Known rows, with every step that occurs
v/e/y: [  6  24   4   9   5  27  27 -14   8   7  -3  18  11 -33  27   0   8   1
   8 -31   0  11   7   9  -7   7   6  34  -7  25  10 -18  13  37  21  12
   1   1 -21 -40 -40   9   3  21 -21  22  -2  -3 -24  38  52  10  13  19
  -6   7 -26  23  -6  31  31  -1 -17]
v/e/y/s/q/n: [-21  25   9  -4  -4   7  -3 -28   7   9 -12  27  31 -33  28  15   3  22
  22   1   6 -11 -13  -5  -5 -23   7  26   5   2 -18 -27  26  -5 -19 -28
 -33  -3 -31 -12 -28   5  -4  32  -5  -1 -17 -17 -12  45  36 -17  -2   4
  16  19   6  38  -3  33  13 -27   7]
q/n/y/e: [-14  22   9   3 -46  29  24 -22  17  -1 -32   9  41 -32 -20  17  14  29
   8 -10  50  18  -8  10   0  -7 -23  -4   1  36  24  26  56  19 -10  -1
  -2 -29  -6 -53   2  20 -15 -23  -4  14 -32  10 -26 -42  30 -17 -17 -29
   6 -24   5  -9   0   6   5 -13 -16]
e/q/n/v: [ 36 -37  15  11  -9  18  19 -25  20 -36 -17  26  38  23   3  29 -31  -3
 -23  39  46  13  -8 -15  43   9  -8  -8  -7 -14 -18  30  -5  16  16 -14
  27   2   1 -14  16   9 -20 -58   7 -16 -18 -28 -16 -39  30  18  15   2
  12 -30   8  17  19 -11  14 -38   7]
q/n/v/e/y/s: [ 33   7   5   9 -29   0  -3 -30  43  -4 -41  31  33 -37  26  46 -12   9
   4 -13  13 -12 -10  -8   0 -19  -5  14 -30   9   6 -27  26   4  12   2
  13  -3 -14 -29 -28   4 -19  -2   7 -28 -26 -51 -14   1  47  -4  42   5
   1  -7  -6  32  14  -7  12 -39  -7]
y/e/v: [-35  11  11  -2   6  -1  -7  -5  -6   4  21  -2  25  -7  -5  27  17   7
 -19 -26  43  35  -5  -9  42  20 -18  20 -34  24  -9  20  37  23  -7  22
  21  18 -16 -28 -11  24 -40  -2 -29  11 -36  20 -20   8   0 -19  -9   4
   3 -10   4 -31  24   3  -8 -31   4]
n/v/e/y/s/q: [ 30  19  -5 -12  -1 -11  -8 -30   4   5   6   5  35 -31  30  12 -17   3
 -13 -12  -6 -10  10 -13   8  26   3   8 -25  -8 -12 -55   9   7  11   4
   8  18 -38  -7 -18  13 -25  30  11 -25 -40 -23   3  46  39 -35  14  30
  24  10  33   6 -31  12   9 -15   8]
s/q/n: [-15  -7  11  10  -4  -1  22 -18 -14  13  -1   8  47   5   0   9   4  29
  14  25  29   8   3   3   6 -13 -11 -12   1  -7 -12   7  10 -18 -28  -8
  -9 -10 -23 -13  12   5   2  -8 -14  -2 -21 -15 -32  26  19  -7 -13  -7
  26   9   2  26  12  19  15 -16   3]
y/s/v/e/q: [-12   5  11  12  42 -21 -11  37  11   9 -21  13  12 -15  17 -27 -19 -35
 -15  13   6 -24 -16 -41  45  21   4  26   9  -5 -55 -10  20  26   7  -8
  32  48  18  -2   9  20 -36  14 -25   2   5  15  19   6  -1  -9  17  21
 -12  42  10 -21 -26   7   7  -1   9]
n/y: [ 16  22  15   5  -8  20  20 -28  11  -8   4  11  16 -31 -20   3  25   0
  -7 -24  40  37  19   0   4  -6 -33  17  12  23   3   6  24  23  17   3
   1 -29  -9 -21  -3   2 -11   0 -17   8 -39  13  -7  -9  14 -20  12 -21
   7  -2   0   0 -33  31  11   2 -25]
q/e: [-23   6   6   7   1   8   9  19  -4  19 -18  36  10  14 -24   0  14 -26
  13 -13  24  14   6 -17   0  26  -4  20  12  11  -2  19   6   3  14  31
 -15  -1  15 -11  12 -19  14 -20 -21  14  -1  16 -16  22  24   6  12   5
   8 -18  -5 -13 -26  16  -7   2  -8]
q/s/v: [  4  13  -6  33  16  14   0   9 -13  -1 -11   5   7   5   7  -6  42  10
 -24 -18  18 -12 -35   0  21 -33 -15  -4  23  28  -2  -3  23 -33 -13  35
   2   5 -20 -25   6 -10  -8  -1 -44   0   1  25  -1 -10   8 -17   2   7
   2  31 -13 -24  -6  24 -11  -8 -24]
s/v: [ -2   7  -3   6  -1 -12  -7  20 -22  -7  -1  14  18   2   4  -1   8   1
  -6 -17  29  15  11  -8   8  -3 -11  -1  -3  23  -8 -17  19  -6 -15  27
  18  15  -3 -27  17  11 -16 -10 -38  -7  -9   7   2  14  16  -6   6  -6
   1  20   7 -22 -14  23   2  -8 -16]
n/v/e/q/s: [ 43 -39   3  49  39  31  13  -2   8   6 -18  12  27  10   5  -8  -4 -13
 -42   3  10 -34 -25 -19  51   6   2  14   2  -4 -30  28  -7  31  49  24
  32  36 -11  -8 -11 -22 -25 -25  -6 -15 -15  11  18 -37  10 -10  15  37
 -13 -22 -31   0  11  12   0  24  -5]
n/v: [ 47 -11   4   9  -4  -5   8 -12   5 -14 -11  15  46   6 -13  34 -15  -5
 -17 -13  26   9  13  -6  24   9 -18  10 -35   6  13 -22  -5  12  19  29
  24  -3 -16  -7   8   3 -22 -20 -13 -34 -28 -11   2  -1  24  -9  24  -2
   0 -25  -2 -22  -7   4   5  -8  -7]
e/q: [-16 -14  27  15  21  13   3  -7  -4 -11  11  14  27   8  -5  -6  -4 -14
 -16   8  28  18 -21 -11  41  15  -2  24   1 -21 -22  29  -7  20  35  -6
  23  12  16 -13   7   4 -19 -15 -19  11 -16  17  -9   4  10  13   4   9
   1   8   9   3   1  27  10 -15  -7]
v/e/q/n: [-11 -34  26  23  14  22  32  -3  19   4 -21  30  26 -12   4  -4 -26  -1
   1  30  25  -6  -6 -19  24 -11   8  23   4  -2 -36  36  16  33  28 -25
  17  11   7 -23 -22  -7  -8 -26 -16  26  12  -3 -17 -17  21  25  -6  13
 -15  -2 -23  31  21  12  27  -8 -11]
s/q/n/y/e: [-34  32  11   5 -34   9  26 -18  -5  11  -2  -1  49 -31 -12   3  14  42
   6  -5  47  21   8  12  18   6 -22 -21  17  16  12  19  59  11 -23 -14
  -5 -23 -25 -36  13  27 -13  -5   5  16 -37  -2 -30 -13  20 -31 -45 -16
  12 -18  17  -1 -11  27  10 -13  -6]
n/y/e/q/s: [-22  22  18  20  10  39  15 -34   1  -6  -5   5  23 -21 -12  -4  41   2
 -41 -26  28  16 -48   2  47  15  -6   2  36  11  -8  41  36  16  33   1
  21 -10  -1 -37  18   3 -33   1  -4  10 -31  34  -3 -54  -4 -24 -20  17
   1  -6   8 -22 -18  40   9 -14 -26]
s/v/e/y/n: [ 22  10 -22  -6  -5 -10  13  17 -22   3  -5  22   8   1  28   3  18   6
  32 -15 -18  -9 -16  -8 -24  -2  15  17 -15  31  32 -26   7  31 -13  22
  30  26  -1 -38 -21  18   0  36 -23  15  13 -21 -10  45  52  14  19   7
 -22  11 -23  11  -3  25   6  32 -26]
s/v/e/q/n: [ -3 -23  13  21  14  -1  17  18   7   2 -25  34  18   5  27 -16 -28   0
   9  34  14 -14   2 -30  20 -15   6  -5  11  21 -29  27  24  20  -2  -4
  24  29  15 -30  -4   3  -2 -26 -13  15  21  -5 -25  -6  12  20  -9  13
 -26  13 -27  10  20   6  15  -6  10]
v/e/q: [-10 -29  11  24  37  26  24  -2  -1  -7   0  14  26  -1   2 -27  -8 -11
  -3   2  17  -9  -2 -24  38  19  -3  19  -1  -7 -40  20   1  47  36  13
  30  25   1  -4  -6  -9  -9  -8  -9  24  -5  21  -9  -1  12  14  15  24
 -19  13  -9   7  -7  25  10  23  -4]

Rows
[ -2  14 -22 -27  -7   2   6   6 -39  15   9  33  14  28   9   9  25   9
  45   0  -9  24 -31  -2 -21  27  25  15   5  -5  25   0  -4  -6  -8  -1
 -13   0   8  -3   2   3  26  40  -7   9  -5 -11 -28  65  50   4  -2   2
  11  -9  28  31 -27  40  17  10 -31] -> s/q/e/y/n
[-44  -6   0  -9  38 -20 -36  17  -5  31  18  -1  20  14  -2  -1   6 -24
   5  15  19  12   6 -37  23  23  -4  30 -16 -23 -55  13  10 -22  -5   5
 -26  20  -9  26   6 -10 -24  22 -30  -1 -25  14   5  51 -13 -29  -5  12
  24  23  42 -21 -14  -1 -17 -24  14] -> y/s/q/e/v
[-28  16  12   6 -21   8  11 -24  13  -6   0   3  28 -43 -14  31  18  22
 -12  -5  65  23   4  -9  24  -3 -39   6 -12  35  13  43  58  26  -4  -9
  19 -19 -18 -43 -13  18 -30 -19 -23  28 -37  -1 -32 -33  15 -21 -17 -31
   9 -20 -11  -3  26  -7  -1 -31  -4] -> q/n/y/e/v
[ 12 -17  17   4 -16  -3  12  -5  13  -7 -30  21  55  18   0  34 -38  16
 -17  15  43  11 -22  -8  65  30 -10 -15 -20 -12  -1  35  24   8  20  -2
  42  19  12 -32  19  31 -35 -41  19 -18 -35 -21 -27 -52  27   0   5   6
   7 -46  21  -1  28  -7  13 -37  12] -> y/e/q/n/v
[ 29  16 -26  12   9  24   2   5 -17 -13  -9  16  -4   9  27  10  50   7
   0 -33 -34 -29 -47  -1 -13 -35  28  11  10  35  17 -13   9   2 -22  31
  17  23  -2 -42 -28 -13   8  42 -30  21  24  -4   0  27  47   7   2  18
 -23  20 -45   6   9  39   5  35 -44] -> q/s/v/e/y/n
[-13  33  -7  15   2  -8   1  13  17   3 -33  10   8 -49  -1  -9   7 -22
  -8 -23  16 -21  24 -33  -5  -4 -22  25  11  20 -13 -40  39  39  -8   9
   6   8   0 -15  -9  -3 -23  18 -26  12 -19  26  14  -3   0 -28  16 -14
 -20  28   0 -30 -42   5 -14  18  -5] -> n/y/s/v/e
[  4 -16   1  34  31   6 -11  -6  -6  -4 -10  13   7  23  10 -23  28 -21
 -37  12  16  -1 -44  -6  44  -6   9   4  25  -9 -39  28  -1 -16   2  19
  25  27   9 -23  21   3 -28 -11 -42   7  13  28   5 -23   3   0   0  26
   1  31  -5 -17  -3  40  11  -7 -14] -> e/q/s/v
[ 56 -48  -4  -1  12  -4  16  18 -22  -8 -19  32  43  21  -6  32 -24 -21
   1  24   2  -2 -12 -38  30  32  20  19 -28 -10  -2  17 -36  52  26  19
  55  46  11  14 -11  -4 -23   4  16 -17  -8 -19   7  -5  16  10  34  14
  -9 -43  -6  -3  10   5  11  32 -11] -> y/n/v/e/q
[ 17  19 -22  25  16  35   7  -4  -6  -1  -2  17 -21 -16  38  -8  33   4
 -15 -43 -20 -19 -32  13   4 -28  11  11  19  37   3 -26  36   4   6  27
   0  27 -25 -55 -32  -6  -1  18 -37  26  12  12 -14  16  31  -5  -1  35
  -7  38 -41   6   0  46  21  10 -23] -> q/s/v/e/y
[-20  24   0  -7   1  -5   7 -12   5   4  19 -13  17 -49 -19  19  16  13
 -27 -24  51  30   5  -1  34  22 -34  25 -17  19   7  28  38  28  12   3
  24  -4 -20 -38  -8  27 -46  10 -19  24 -42  27 -11 -13  -3 -22 -11 -11
   0  -4  12 -34   0   5  10 -14  -2] -> n/y/e/v
[-29  29  -7 -11   8  -3  -3   7  -3  25 -15  11  15 -17 -21  -6  18 -24
  -4  -3  24  19  15 -29  -7  23 -19   6  36  -5 -22  -2  29   0   5 -11
 -29 -22   6  20  15   0   3  28  -1   6 -40  26   7  25  -3 -35   9 -11
  18  26  48  -7 -63  23 -17  -2   1] -> n/y/s/q/e
[-23  -7  14  17  17 -10 -11  24  24   7 -36  19  16  -9  23  -3 -25 -12
  -1  37   7 -29 -24 -43  22 -13   1  13  15  -2 -53  11  27  11 -14  -5
  14  41  28 -15   1  11 -25  -9 -25  -9  11  -6   0 -17   9   3   7  15
  -8  25  -2  -7  -3  -4  -9 -16   2] -> y/s/v/e/q/n
[ 39 -25   5  32 -17   9  42  -6  23  15 -42  26  45  -3  10  30 -23  17
  -1  10  33 -20  33 -13   6 -12 -11  -1 -33  30  -4  -1  11  23  12  16
  19  11 -16 -25 -13 -18 -13 -36   4  -7  -9 -31 -21 -26  26  -4  20   2
 -21 -39 -35  19  31 -21  15  -2   3] -> q/n/v/e
[ 28  13  -2  -1   1  -4  -5 -17  32  -1 -40  20  15 -31  20  43  -4 -14
   2 -38  -4  -3   0  -5   8   7  -6  41 -28  -4   0 -42   4  30  24   9
  16   7  -5 -20 -28   7 -29  25   6 -22 -32 -31  11  16  44 -15  54  24
   7   5  -2   2 -22   6   1 -11   3] -> n/v/e/y/s
[ -6  30   1  20 -19  -6   7   0  32   9 -46  16   8 -51   3  11   3  -6
 -10   3  21 -35   7 -31 -17 -36 -29   7  21  34 -11 -17  46  26 -22 -12
 -10  -6   2 -25  -6 -13 -17   4 -27  12 -12  -1  -4 -22  14 -21  12 -26
 -26  19 -20  -1 -20   7  -6   3  -4] -> q/n/y/s/v/e
[ 61   5 -20 -15 -28  -4   5 -24  -7 -20  -3  36  32  11   0  55  24  12
   9 -16   1  20 -16  12 -15  22  -1  24 -30   1  49 -20 -15  17   3  17
  34  -3  -2 -17 -12  19 -10  12  -1 -25 -32 -56  -1  23  60  12  44  -5
  17 -24  10  11   0  24  14  -1 -29] -> e/y/n/v
[-21  35  19  -5 -12   8  -9 -34  17  -3 -25   0  12 -49 -17  27  25 -16
 -16 -21  40   6   4 -16  -1   6 -41  44  18   1 -16 -13  24  15   6 -11
 -17 -32   3  -7  -3   5 -34  13 -24 -18 -51  14  19  -5  12 -17  28 -37
  18  27  31 -25 -49  22 -13  -6 -13] -> n/y/s
[ 16  24   0 -21 -17   9   3 -20 -19 -20   4  35  16   3   9  38  40   6
  27 -15  11  22 -33  14 -12  -7  -2  37  -7   4  27  -8 -11   7  -4   0
  11 -14   4 -35 -14  16  11  36 -18  -5  -6 -29 -13  47  57  14  19 -15
  15   3   2  26   0  48  13  -3 -46] -> e/y/n
[ 41 -27  -4  22 -15 -13  26  -7   0  13 -12  15  52   1   6  20 -39  25
   3  28  24 -14  31 -10  20   4  -3 -27 -21  15  -2  -4  10  17   1   8
  13  10 -47 -12 -19 -15 -11 -22  11 -11 -10 -32 -17  14  29 -30  -6   8
  -7 -30 -19  25  28 -13  18   3  16] -> s/q/n/v/e
[ 40 -20   1  17  -1  17  23   7   8  11 -27  18  50 -16   7  22 -25  -3
 -18 -19  25  -6  28 -13  24  13 -11  -3 -29  16   7 -30   5  40  30  40
  28  18 -26  -8 -23  -8 -17 -24  -6 -15 -16 -13   2   1  20  -5  27  16
 -22 -30 -21 -11   2  -8   6  16  -1] -> n/v/e
[-31  44   8 -14  -3  11 -16  -6  20   9 -22  35  -9  -2  10  27  26 -39
  24 -28   9  12 -28 -11 -14   8   1  49   8   4  -5 -10  26 -13   7   5
 -19 -17  24 -17   9   8   3  18 -22  -8  -8  -3  -9  35  46   1  14  -3
  22  19  17  12 -47  24 -13 -34 -10] -> q/e/y/s
[-22 -11   6   3  24   4 -12  20  -9  21  13  19   9  20  -7  16  20 -23
  -2   7  34  31   2 -30  14  17  -6  27 -15   6 -21  37  14   3  26  23
   9   8   3  -8  -5 -10 -11 -17 -39  18   1  22 -11  30  -8   5  14   7
  10   5 -10 -12  11  -4   0 -10   2] -> q/e/v
[ 48 -17 -12  12  -9   5  26 -24   6  10  -3  24  36 -15  38  22 -32  29
   8   8   8 -12  16   6  -4 -12  11 -15 -24   0  15 -19  16   8  10 -13
  12   2 -41 -28 -32   6  -6  -6  12  -2 -14 -41 -28  23  51 -17  -5  30
  11 -28 -13  46  23  20  45 -11  20] -> s/q/n/v/e/y
[-42  12  10  -2  16 -20 -23  28 -12  34  -7  25  36  13  -3  -4  -5 -29
  20   6  20  -5 -10 -19   8  29  -8  22  18 -19 -26 -11  15 -21 -13  10
 -27   9   6  18  30  -4  -9  14 -17  -6 -22  16  -2  46   1 -24  -1   5
  15  24  46 -21 -53  12 -23 -15   4] -> y/s/q/e
[ 41 -38  -2  19  30  11  24   1   3   3 -14  19  34   2  11   1 -39 -24
 -19   7  14 -10  19 -32  42  32  -3  10 -20 -12 -12   9 -10  55  55  17
  48  33   0  -1  -4  -1 -21 -21  20  -3 -15  -8   1 -23  17   6  25  34
 -16 -30 -14 -15   4   4  26   7   4] -> n/v/e/q
[-15  36   8  -4   1  -6  -5 -14  -4  15  12 -11  25 -40 -19  -2  17   3
 -10  -9  22  14   7 -11  10  11 -35  12  20 -18 -26 -20  19   2 -19 -14
  -8 -24 -13  13  16   8 -29  28 -12  -6 -53  10  13  32   8 -47   8 -20
  33  30  54  -7 -58  30  -7  -8  -9] -> n/y/s/q
